What can hang from each mark
Q225: Q747
Q26: Q747 Q799
Q666: Q254 Q747
Q799: Q26 Q471
Q908: Q798
Q471: Q799
Q798: Q747
Q691: Q799
Q470: Q873
Q747: Q26 Q225 Q413 Q666 Q798 Q873
Q873: Q470 Q747
Q254: Q666
Q413: Q747

Known rows, with every way that one mark hangs from another
Q691{Q799{Q26{Q747{Q666}} Q471}}: [  4   4  -5   1   8  13  11 -18   1  11  -9 -21   1   6  -7   3  10  -6
   2   0  -6   0   6  -4  -6  15   4   6  -7  -3   9   8 -12  -8  -3   5
 -14  -9]
Q470{Q873{Q747{Q26 Q225}}}: [ -4  10  -5   5  -3  19 -16  -8  -7  14  -1 -17   9   1  -8  -2   6 -14
   3   0  -6   4  14  -4  -9  21  13   2 -12   3   4   9 -10 -16  -3   4
 -10   2]
Q26{Q747{Q413} Q799{Q471}}: [  4  -6  -2   8  -3  13  10  -8   1  10  -4 -10  -4  -2  -6   5  11 -11
   0   1   2  -4  16  -7  -2   9   4   4  11  -3   4   1 -11 -11  -3   0
 -15  -4]
Q666{Q254 Q747{Q225}}: [ -1   7   2   5  -3  17 -11   6   4  14   3  -6   4   4  -8  -1   5 -10
   4  -3   7   7   8  -5  -5  22   9   5  -9   2   4   7  -9  -8   7   7
 -10 -12]
Q471{Q799{Q26{Q747{Q225}}}}: [  3   4  -6   7   1  13  -8 -17   1  12   0 -13   3   7  -9   3   5  -8
   1  -1  -6   4  13 -10  -4  16   3  -1  -2   0  -3   5 -12  -3   1   4
 -14  -3]
Q254{Q666{Q747}}: [  0  -2  -3   8   0  17  -8   3   2  11  -1   0   5   3  -7   2   4  -7
   3  -6   4  -1   7  -8 -10  18  11   5  -7   1  15   0 -12   0  -2  -1
 -11  -7]
Q747{Q225 Q666 Q873}: [ -1  12 -15  -7   0  13 -11  -6   1  15   3 -32   6   4  -9   0  13 -12
   2   1   1   2  10   0  -7   6  12   2 -20   2   4   9  -9 -13  -4  10
  -7  -7]
Q26{Q747{Q666 Q873} Q799{Q471}}: [  2  -1 -10   2   1  16   7  -9  -4  14   0 -20   2  -4  -6   7   9 -12
   1   2   3  -5  16   4  -1   4   7   5  -2  -4   7   6 -14 -15  -3   9
 -13  -8]
Q254{Q666{Q747{Q26 Q798 Q873}}}: [ -2   5  -1   5  -2  20 -15   1  -1  13   2  -7   4   4  -5   3   3 -14
   5  -7  -3  -3   7  -1  -9  15  22   7 -21  -3  14   4 -13 -11  -2   6
  -9  -8]
Q908{Q798}: [ -2  -5  -4   7   4  13   0   0   1  11  -1  -9  10   7  -8   0   8 -11
   2  -3   8   2  11 -15 -14  11  -4   6   9   6  -8   2 -10  -1  -1   0
  -9  -6]
Q799{Q26{Q747{Q225}} Q471}: [  4   3  -9   2   0  16   0 -17   0  12 -10 -18  -1   7  -6   3   3  -4
   1   3  -7   0  15 -10  -8  22   5   3  -8  -5   7   7 -12  -3  -1   6
 -13  -6]
Q908{Q798{Q747{Q26 Q225}}}: [ -1   6  -8   6   1  15  -2  -4  -1  12   1 -24  16  12 -10  -3   5 -12
   3  -3  -4   6  10 -14 -13  22   4   7   0   5   1   4 -10  -2  -3   5
 -10  -1]
Q747{Q26 Q225 Q666{Q254} Q873}: [ -2  19  -8  -9  -3  18 -22  -1   0  18   2 -36   7   7 -10   1  13 -17
   3  -3  -7   4   6   6  -3   8  18   5 -27   0   6  15 -11 -20  -1  16
  -7  -9]
Q471{Q799{Q26{Q747{Q413}}}}: [  4   2  -1   9  -1  11  -3 -14   3   9  -4  -4  -3   6  -8   5   9 -12
   0  -3  -2   1  13  -7  -3  11   2  -3   2   1  -5   3 -11  -5  -1  -1
 -13  -2]
Q799{Q26}: [  1   5  -3   1  -4  15  -5  -8   1  10  -8 -13   5   5  -7   3  13  -5
   2  -3  -2   3   6  -9 -11  12  -6   3  -4   0  -3   4 -11  -2  -1  -1
  -9  -5]
Q873{Q470 Q747}: [  0  -2  -4   9   1  19  -3 -14  -3  13  -3  -7   7   4  -7  -4   6 -15
   5  -5   7   1  11 -12 -10  17   7   4   9   4  -7   6  -8  -6   0  -4
 -13  -5]
Q225{Q747{Q26 Q666 Q798 Q873}}: [ -1   6  -2  -1   0  12 -12  -5  -1  15   2 -22   0   7  -8   1  11 -19
   3  -6  -2  -2  13  -5 -11   9  14   3 -25  -5   2  14 -16 -21  -6  11
  -8  -7]
Q873{Q470 Q747{Q666}}: [  0   2  -8   4   4  18  -6 -14  -1  15  -2 -13   6   7  -8  -4   8 -18
   5  -5   5  -1  11  -6  -9  13  15   4  -2   4  -3   9  -9  -9  -1   1
 -12  -7]
Q26{Q747 Q799}: [  2  -6  -2   9  -2  14   3  -7  -2  11   2 -16   7  -3  -8   5  10  -7
   2  -1   4   2  12 -11  -3   2  -1   4  16   0  -1   3 -13  -5   0   1
 -15  -1]
Q26{Q747{Q413}}: [  3  -3   0   7   0   8   3  -7   5   7  -3 -10   0   4  -8   4  11 -11
   1  -2   3   0  15 -11  -5   4   6   1   8   2  -1   4 -11  -3  -3  -2
 -13   2]
Q747{Q26 Q413}: [  0   6   0   3  -3  12 -11  -1   2  10  -4 -16   0   6  -8   1  16 -13
   2  -6  -7   1   6  -6  -8  11   4   2  -6   2  -4   5  -9 -10  -6  -3
  -9   0]
Q908{Q798{Q747{Q26}}}: [ -1   3  -4   8   2  14   2  -1  -2  11  -1 -14  16  10  -9   0   5 -12
   3  -6  -2   4  10 -11 -14  17  -2   7   7   5  -2   2 -11   0  -4   1
 -10  -1]
Q798{Q747{Q26 Q225 Q873}}: [ -1  17 -10   2  -5  15  -3  -6  -4  12   2 -28  14   5  -9  -1   7  -9
   4  -3  -7   6   9  -3  -7  16   7   3 -11   1   5   6 -10  -9  -6   6
  -9  -1]
Q798{Q747{Q26{Q799} Q873{Q470}}}: [  0   9  -7   6  -7  18   1  -4  -8  13   2 -20  14  -3  -8   0   7 -11
   6  -6   1   2   5  -1  -4  10   3   5   2   1   3   4 -11 -11  -4   2
 -10  -4]
Q413{Q747{Q26 Q225 Q873{Q470}}}: [ -1  16 -12   1  -5  22 -16  -5  -3  13   3 -24  13  -2  -7  -4   5 -12
   5   0  -1   6   7  -2  -6  15   5   2 -18   2  -1   6  -6 -12  -2   5
  -9  -7]
Q799{Q26 Q471}: [  2   5  -5   1  -1  17   3 -10  -1  11 -12 -10   0   6  -6   3   8  -3
   1  -2  -3  -1   9  -7 -12  20  -5   5  -7  -4   0   4 -11  -5  -2   0
 -10 -12]
Q747{Q413}: [  1   2   0   3  -3   9   0  -2   5   8  -3  -9   0   5  -7   1  16 -11
   1  -4   4   1   9  -9  -9   7   2   1   1   4  -4   2  -7  -8  -5  -4
 -10  -3]
Q471{Q799}: [  0   4  -4   5   2  12  -2  -7   0  12   4  -2   4   6 -10   1   8  -7
   1  -5   2   3  12 -10  -8  12  -1   1   4   5 -10   0 -10  -5  -2  -2
 -13  -9]
Q799{Q26{Q747} Q471}: [  4   1  -5   5   1  15   6 -14   0  10 -12 -10   0   6  -6   6   3  -3
   0   1  -4  -2  15  -8  -9  17  -1   4  -2  -5   4   5 -13  -2  -2   2
 -13  -7]
Q26{Q747 Q799{Q471}}: [  3  -6  -5   8   0  16   9  -9  -3  12  -2 -13   3  -3  -7   5   7  -6
   1   1   1  -2  16  -9  -4  10   0   6  12  -4   3   2 -13  -7  -1   3
 -16  -6]
Q691{Q799}: [  0   4  -1   1   4  11   8  -8   1  10   0 -16   7   3  -9  -1  14  -3
   3  -4   4   4   0 -13  -9   9  -2   5   3   5  -3   2  -9  -7  -4  -2
 -13  -8]
Q666{Q747{Q26{Q799} Q413 Q798}}: [  0   3   5   7  -7  16 -12   2   3  10   2  -7  -2   1  -6  -1  15 -18
   5  -6  -4   2   6  -4  -5  16  12   5  -9  -3  -1   4 -11 -18   4   3
 -11  -5]
Q26{Q747{Q225 Q413} Q799{Q471}}: [  5  -3  -7   6  -3  13   4 -11   2  11  -2 -21  -4   0  -7   2  10 -11
   0   3   0  -1  16  -9  -2  15  10   3   3  -3   6   3 -10 -14  -1   4
 -15  -3]
Q26{Q747{Q666 Q798}}: [  1   2  -4   1   7  10  -2 -13   5  11   2 -18   3   9  -9   3  10 -11
   3  -2  -4   1  16  -8  -6  -1  18   6  -6  -2   2   9 -14  -6  -1   9
 -15  -5]
Q691{Q799{Q26 Q471}}: [  2   6  -3   0   3  15  11 -14   0  10 -10 -15   1   4  -6   1  11  -2
   2  -3  -3   1   2  -8 -10  21  -4   5  -6  -2   2   3  -9  -9  -3   0
 -13 -12]
Q26{Q747{Q666} Q799{Q471}}: [  3  -3  -9   4   3  15   6 -10  -2  14  -1 -21   2   0  -8   5   9 -10
   1   1  -1  -3  16  -4  -3   7   6   6   3  -3   7   5 -14  -9  -3   7
 -15  -7]
Q225{Q747{Q666 Q798 Q873}}: [ -1   2  -3  -2   1  10  -3  -6   1  14   3 -16  -1   5  -7   1  11 -16
   3  -4   6  -2  17  -7 -11   6  11   2 -18  -3   2  11 -15 -18  -4  10
  -9 -10]
Q908{Q798{Q747}}: [ -1   0  -3   8   4  13  11  -1   1   9   0 -10  15   9  -9   0   5  -9
   2  -4   6   4  12 -14 -14  14  -4   6  13   6  -2   0 -10   2  -2   0
 -10  -4]
Q413{Q747{Q26{Q799} Q225 Q798}}: [ -2  14  -6   0  -7  22 -17  -8  -2  13   6 -27  11   1  -7  -4  12 -11
   6  -1 -10   9   9  -6  -7  13   6   6 -16  -2  -2   3  -8 -16   3   9
 -15  -7]

Rows
[  1   5   5   1  -3  10 -13   3   4  15  -2 -17  -4  10  -9   1  14 -21
   1  -8  -1   0  11  -5  -8  15  10   1 -15  -1   3  13 -14 -19  -4   6
  -8  -4]	Q225{Q747{Q26 Q413 Q666{Q254}}}
[ -1  12  -6  -7   0  14 -13  -3   5  16   3 -28   6  11 -10  -1  12 -11
   3  -3  -1   6   9  -3  -6   9  15   5 -15   3   4  10 -10 -11   1  11
 -10 -10]	Q747{Q225 Q666{Q254}}
[  1   2  -2   2  -2  14 -13  -2   8  10   1  -8  -4   9  -5  -2   7 -14
   4  -4   0   0  10 -10  -9  20  29   4 -20  -1  18   1  -9 -10   0   4
 -12  -6]	Q254{Q666{Q747{Q225 Q413 Q798}}}
[ -2   9 -11  -2   0  17 -15  -5  -3  15   0 -26   7   4  -9   0  10 -16
   4  -5  -2  -1   5   3  -6   5  14   4 -18   1   0  12 -11 -15  -6   5
  -6  -7]	Q747{Q26 Q666 Q873{Q470}}
[  1   3  -1   1   4  12  -2  -4   5  13   0 -17   6   7  -9   5   8 -11
   2  -3   1   2  14  -3  -3   1  11   5   1   2   3  10 -14  -5   1   8
 -13  -6]	Q26{Q747{Q666{Q254}}}
[  0   1   2   1   1  11  -4   1   3  15  -1 -13   1   8  -9   2  10 -13
   1  -7   8   2  14  -9 -10  12   4   3  -9   1   2  11 -15 -12  -2   7
 -10  -9]	Q225{Q747{Q666{Q254}}}
[  2   4  -1   3   1  13   8 -14   0   9  -6 -19   6  -1  -6   4  12  -6
   3  -1   2   1   4  -4  -5   7  -1   3   0   0   2   7 -11  -8  -2   2
 -11  -4]	Q691{Q799{Q26{Q747{Q873}}}}
[  1   0  -6   4  -1  16  -7  -4  -5  17  -3 -21   0   4  -9   2  10 -15
   1  -5  -4  -2  11  -8 -10  21   2   5 -13  -5   5   9 -16 -17  -7   7
 -11  -8]	Q225{Q747{Q26{Q799{Q471}} Q666}}
[  1   4   1   2   0  17  -7  -9   4  13  -3 -10   0   9  -7  -3  12 -23
   5  -7   7  -1  11  -1  -4  12  21   3  -2   4  -1  11  -7 -16   3   2
 -10  -8]	Q873{Q470 Q747{Q413 Q666{Q254}}}
[  1  11  -3   4  -5   9  13  -3   2   7  -1 -12   6   2  -7   2  12 -11
   3  -5   5   1  12  -2  -7   7   2   0   1   4   3   1  -8  -8  -6  -2
  -9  -3]	Q798{Q747{Q413 Q873}}
[ -2  15   2  -7   1  16 -17  -3   4  15   3 -24   4  13  -9   1  14 -14
   4  -8 -12   3   8   0  -7   4  20  10 -19  -2   0  13 -12 -16   1  13
 -12 -11]	Q747{Q26 Q666{Q254} Q798}
[ -1   6  -6   7  -6  23 -16 -13  -5  17   1 -27   9   2  -9  -3  13 -17
   5  -3  -6   4   9  -7  -7  23   6   4  -1   1  -3   7 -10 -14  -1   5
 -14  -1]	Q873{Q747{Q26{Q799} Q225}}
[  3   2  -3   9   1  13  -4 -15   0  11  -2  -5   2   5  -9   5   5  -7
   0  -3  -2   2  13  -8  -5  11  -2  -1   4   0  -6   3 -13  -1   0   1
 -14  -4]	Q471{Q799{Q26{Q747}}}
[  0   5   3   1  -8  14 -10  -5   2  11   1 -20  -2   4  -7  -1  20 -16
   4  -6  -9   1   6  -7  -6   6  12   6  -6  -3  -4   4 -10 -20  -1   3
 -12  -3]	Q747{Q26{Q799} Q413 Q798}
[  1  -2  -1   9  -1  16  -2 -13   2  11  -5  -5   1   5  -6  -4  10 -20
   5  -5   8  -1  12 -10  -8  16  12   1   6   5  -6   5  -6 -11  -1  -6
 -11  -3]	Q873{Q470 Q747{Q413}}
[  4   2  -2   4   5  14  14 -17   0  10 -10 -16   2   4  -6   3   8  -2
   1   0  -3   0   7  -9  -7  17  -1   6   0  -3   4   5 -11  -6  -3   2
 -15  -8]	Q691{Q799{Q26{Q747} Q471}}
[  3   4  -6  -4   3   7  -7 -14  10  10   2 -27  -4  12  -8   0  13 -16
   2   0  -6   2  17  -9  -4   3  29   2 -14  -1   5   9 -11 -13   0  11
 -14  -1]	Q26{Q747{Q225 Q413 Q666 Q798}}
[  0   1  -5   5   0  11   5  -4   5   9  -1 -17   9  12  -9  -3   8 -14
   2  -3   5   5  13 -14 -12  18   6   3   4   7   2   1  -7  -4  -2   1
 -10  -1]	Q908{Q798{Q747{Q225 Q413}}}
[  1   3  -4   1   4  14  -3  -5   1  14   1 -17   6   2  -8   4   4 -15
   3  -3   9  -1  13   1  -1  -2  17   5  -2   1   5  13 -12 -11   2   9
 -10  -8]	Q26{Q747{Q666{Q254} Q873{Q470}}}
[  0  10  -7   5  -6  24  -4  -3  -5  12   0 -15  10  -4  -6   0   9  -7
   3  -1  -6   3   9  -2  -7  18  -9   5  -6  -2  -1   0  -8 -11  -3   2
 -14  -9]	Q413{Q747{Q26{Q799{Q471}}}}
[ -1  13 -15  -6  -5  18 -21  -4  -5  18   3 -42   7   0  -9   1  17 -17
   3  -1  -7   2   4   4  -3   9  12   3 -23  -1   5  11 -12 -21  -4  13
  -8  -5]	Q747{Q26{Q799} Q225 Q666 Q873}
[  0  11   5   5  -6  16 -20   7   6  13   1 -11   0   7  -8  -2   8 -18
   4  -5  -2   6   7  -1  -3  24  15   4 -15   1   5   9  -8 -15   5   7
  -9  -7]	Q666{Q254 Q747{Q26 Q225 Q413}}
[  0   0  -7   6   0  17 -13   1   2  12   0  -9   4   6  -7  -1   3  -8
   3  -3   2   1   7  -9  -9  22  17   4 -14   1  17   1 -11  -2  -1   2
 -11  -6]	Q254{Q666{Q747{Q225}}}
[ -1   9  -7   4  -8  24 -10  -2  -7  13   3 -17  14  -9  -6  -1   9 -13
   5  -2   3   3   5   2  -4   9  -5   3  -6   1  -4   3  -8 -14  -1   2
 -10  -8]	Q413{Q747{Q26{Q799} Q873{Q470}}}
[  3   0  -4   5   0   8  -3  -9   7   9  -1 -20  -1   6  -8   1  10 -11
   1   1   0   2  15 -13  -4   9  13   0   0   2   3   5  -9  -5  -3   2
 -13   3]	Q26{Q747{Q225 Q413}}
[ -1   6  -7   2  -6  21  -3  -3  -9  15  -1 -20   5  -4  -6   4  11 -11
   2  -2  -3  -2   8   2  -6  13  -2   6  -6  -4   0   5 -11 -18  -6   4
  -9  -9]	Q747{Q26{Q799{Q471}} Q873}
[  0   3   2   6  -2  15 -16   1   5  10   0  -4  -2   8  -5   0   6 -15
   4  -8  -7  -2   7  -6  -9  18  25   6 -19  -3  15   3 -12 -10  -2   2
 -11  -4]	Q254{Q666{Q747{Q26 Q413 Q798}}}
[ -1   6  -4   3  -1  19 -22  -2   2  14   2 -15   3  10  -7  -2   3 -11
   4  -5  -9   1   7  -9 -10  23  28   8 -24  -3  17   5 -12  -9   0   7
 -12  -6]	Q254{Q666{Q747{Q26 Q225 Q798}}}
[  1   4 -10   1   2  15 -12 -16   4  14  -3 -23  -1  10  -8  -7  12 -24
   5  -3   2   0  11  -8  -7  18  25   1 -11   4   1  10  -6 -16   0   3
 -11  -4]	Q873{Q470 Q747{Q225 Q413 Q666}}
[  0   2   1   3  -3  15  -6   2   5   9   1   0  -3   3  -4   2   8 -16
   4  -6   5  -5  11  -2  -8  12  23   4 -17  -1  15   1 -10 -13  -1   3
  -9  -8]	Q254{Q666{Q747{Q413 Q798 Q873}}}
[ -1   0  -4  10  -1  17  -4   2  -1  11   1   2   5  -3  -6  -1   3 -12
   4  -3  14   0   7  -3  -7  16   6   2  -4   2   0   5  -9  -8   2   0
  -7 -10]	Q666{Q747{Q873{Q470}}}
[ -1   8  -7   3  -3  20  -1  -3  -2  10   2  -8  12  -5  -5  -1   5  -9
   4  -1  11   3  10  -1  -7   7  -4   2  -5   4  -4   1  -6  -8  -1  -1
  -9 -11]	Q413{Q747{Q873{Q470}}}
[  1  13  -3   4  -7  12   4  -2  -1   9  -1 -17   8   3  -8   3  12 -14
   3  -6  -4   1   8   2  -6  11   3   1  -5   2   3   4  -9 -10  -8   0
  -8   0]	Q798{Q747{Q26 Q413 Q873}}
[ -1   4   3   8  -3  19  -7   7   1  13   2   5   5  -3  -6   1   1 -13
   5  -5  17   2   7   2  -4  14   8   5  -4   2   2   8  -9 -11   8   3
  -8 -15]	Q666{Q254 Q747{Q873{Q470}}}
[  0  12   2  -3  -3  12 -15   2   6  13  -2 -21   0  11  -9   2  19 -17
   2  -8  -8   2   5   4  -4   6  14   4 -16   1   2  11 -10 -17  -3   7
  -8  -5]	Q747{Q26 Q413 Q666{Q254}}
[  1   6  -4   2  -8  18  -3  -2  -5  12  -3 -18  -2  -3  -5   4  16 -16
   1  -2  -2  -4   8   4  -4  12   2   3  -8  -4   1   4  -9 -23  -7   2
  -8  -6]	Q747{Q26{Q799{Q471}} Q413 Q873}
[  4   3   0   1   5  13  13 -21   2   9  -8 -16  -1   6  -5   2   7  -4
   3  -1  -6   0   9 -10  -7  15   7   8  -3  -6   4   5 -11 -10   0   5
 -16 -10]	Q691{Q799{Q26{Q747{Q798}} Q471}}
[  0   8  -7  -3   2  14  -7  -6   2  15   3 -28   5   4  -9   4   7 -14
   2   1   2   2  15   1   0   3  17   3 -11   1   8  13 -12 -13   1  14
 -11  -6]	Q26{Q747{Q225 Q666{Q254} Q873}}
[  2   5   0   1  -6  16  -5  -8   0  11  -2 -17  -6   5  -6   0  16 -15
   3  -5 -10  -2   9  -5  -7  12  12   7  -9  -6  -1   3 -10 -22  -2   4
 -13  -8]	Q747{Q26{Q799{Q471}} Q413 Q798}
[  3   4  -4   0   0  16   5 -17  -1  10  -8 -12  -2   4  -3   7   2  -7
   2   1  -4  -4  18  -3  -7  11   7   5  -9  -9   4   8 -13 -11   0   8
 -12 -10]	Q799{Q26{Q747{Q798 Q873}} Q471}
[  2  11  -6   0   0   8   9  -4   6   9  -1 -17   5  10  -9   1  15 -12
   2  -6  -2   2  11  -2  -7   8   8   1  -5   4   6   3 -10  -5  -6   1
 -11  -3]	Q798{Q747{Q413 Q666}}
[  0   3  -3   7  -3  12 -10   2   7  10   0  -7  -2   4  -7  -3  10 -14
   3  -1   5   4   9  -9  -7  22  10  -1 -10   3   3   3  -8  -9   2   1
  -9  -5]	Q666{Q747{Q225 Q413}}
[  0   8   5  -2   0  13 -15  -2   2  16   2 -18   0  12  -9   0  10 -17
   3  -9  -4   2  13  -8 -10  12  15   7 -20  -4   2  15 -16 -18  -1  12
 -11 -10]	Q225{Q747{Q26 Q666{Q254} Q798}}
[  2   6  -7   0  -7  16 -11  -6  -1  13  -4 -27  -3   4  -8  -2  15 -14
   1  -1 -10   1   7  -6  -5  22  10   4 -12  -3   4   4  -8 -20  -5   4
 -11  -4]	Q747{Q26{Q799{Q471}} Q225 Q413}
[  3   2   0   4   3  12   6 -15   2   9  -7 -19   6   2  -7   3  12  -4
   3  -2  -2   3   3 -11  -6  10  -2   3   3   1   1   6 -11  -3  -1   0
 -14  -3]	Q691{Q799{Q26{Q747}}}
[ -1   4   2   4  -3  12  -3   2   6   8   3   1  -4   1  -4   1  11 -18
   4  -3   7  -1  12  -1  -7  10  13   2 -11  -1   0   4  -9 -17   3   3
  -8  -9]	Q666{Q747{Q413 Q798 Q873}}
[  1   1  -5   0   0  14   0 -11  -1  13   6 -24   4  -2  -7   5  14 -15
   4  -1   0  -2  16   0  -1  -6  14   5  -2  -4   3   8 -15 -17   1  12
 -14  -6]	Q26{Q747{Q666 Q798 Q873} Q799}
[  2  -3   6   4  -2   7   0  -6   6  10  -1  -7  -7   8  -7  -1  12 -15
   2  -6   6   0  16 -18 -12  12   8   1  -6  -2  -1   5 -12 -15  -4   1
 -11  -5]	Q225{Q747{Q413 Q798}}
[ -2  20   0  -5  -1  20 -15  -2   4  13   5 -19  10   8  -7  -1  12 -13
   5  -6 -10   6  11   3  -7   6  10   7 -22  -1  -1   9 -10 -15   3  12
 -12 -12]	Q413{Q747{Q26 Q666{Q254} Q798}}
[  0   6  -5   5  -5  13  -9   3   4  10   1  -9  -1  -1  -6  -1  10 -17
   3   0   9   2  10  -1  -5  19  10  -2 -14   2   4   5  -7 -14   1   3
  -7  -6]	Q666{Q747{Q225 Q413 Q873}}
[  0   3   5  -2   2  11  -5  -3   5  15   2 -12  -2  11  -8   0   9 -14
   3  -7   4   1  16 -11 -11   9  13   6 -14  -2   2  11 -15 -17   1  11
 -11 -12]	Q225{Q747{Q666{Q254} Q798}}
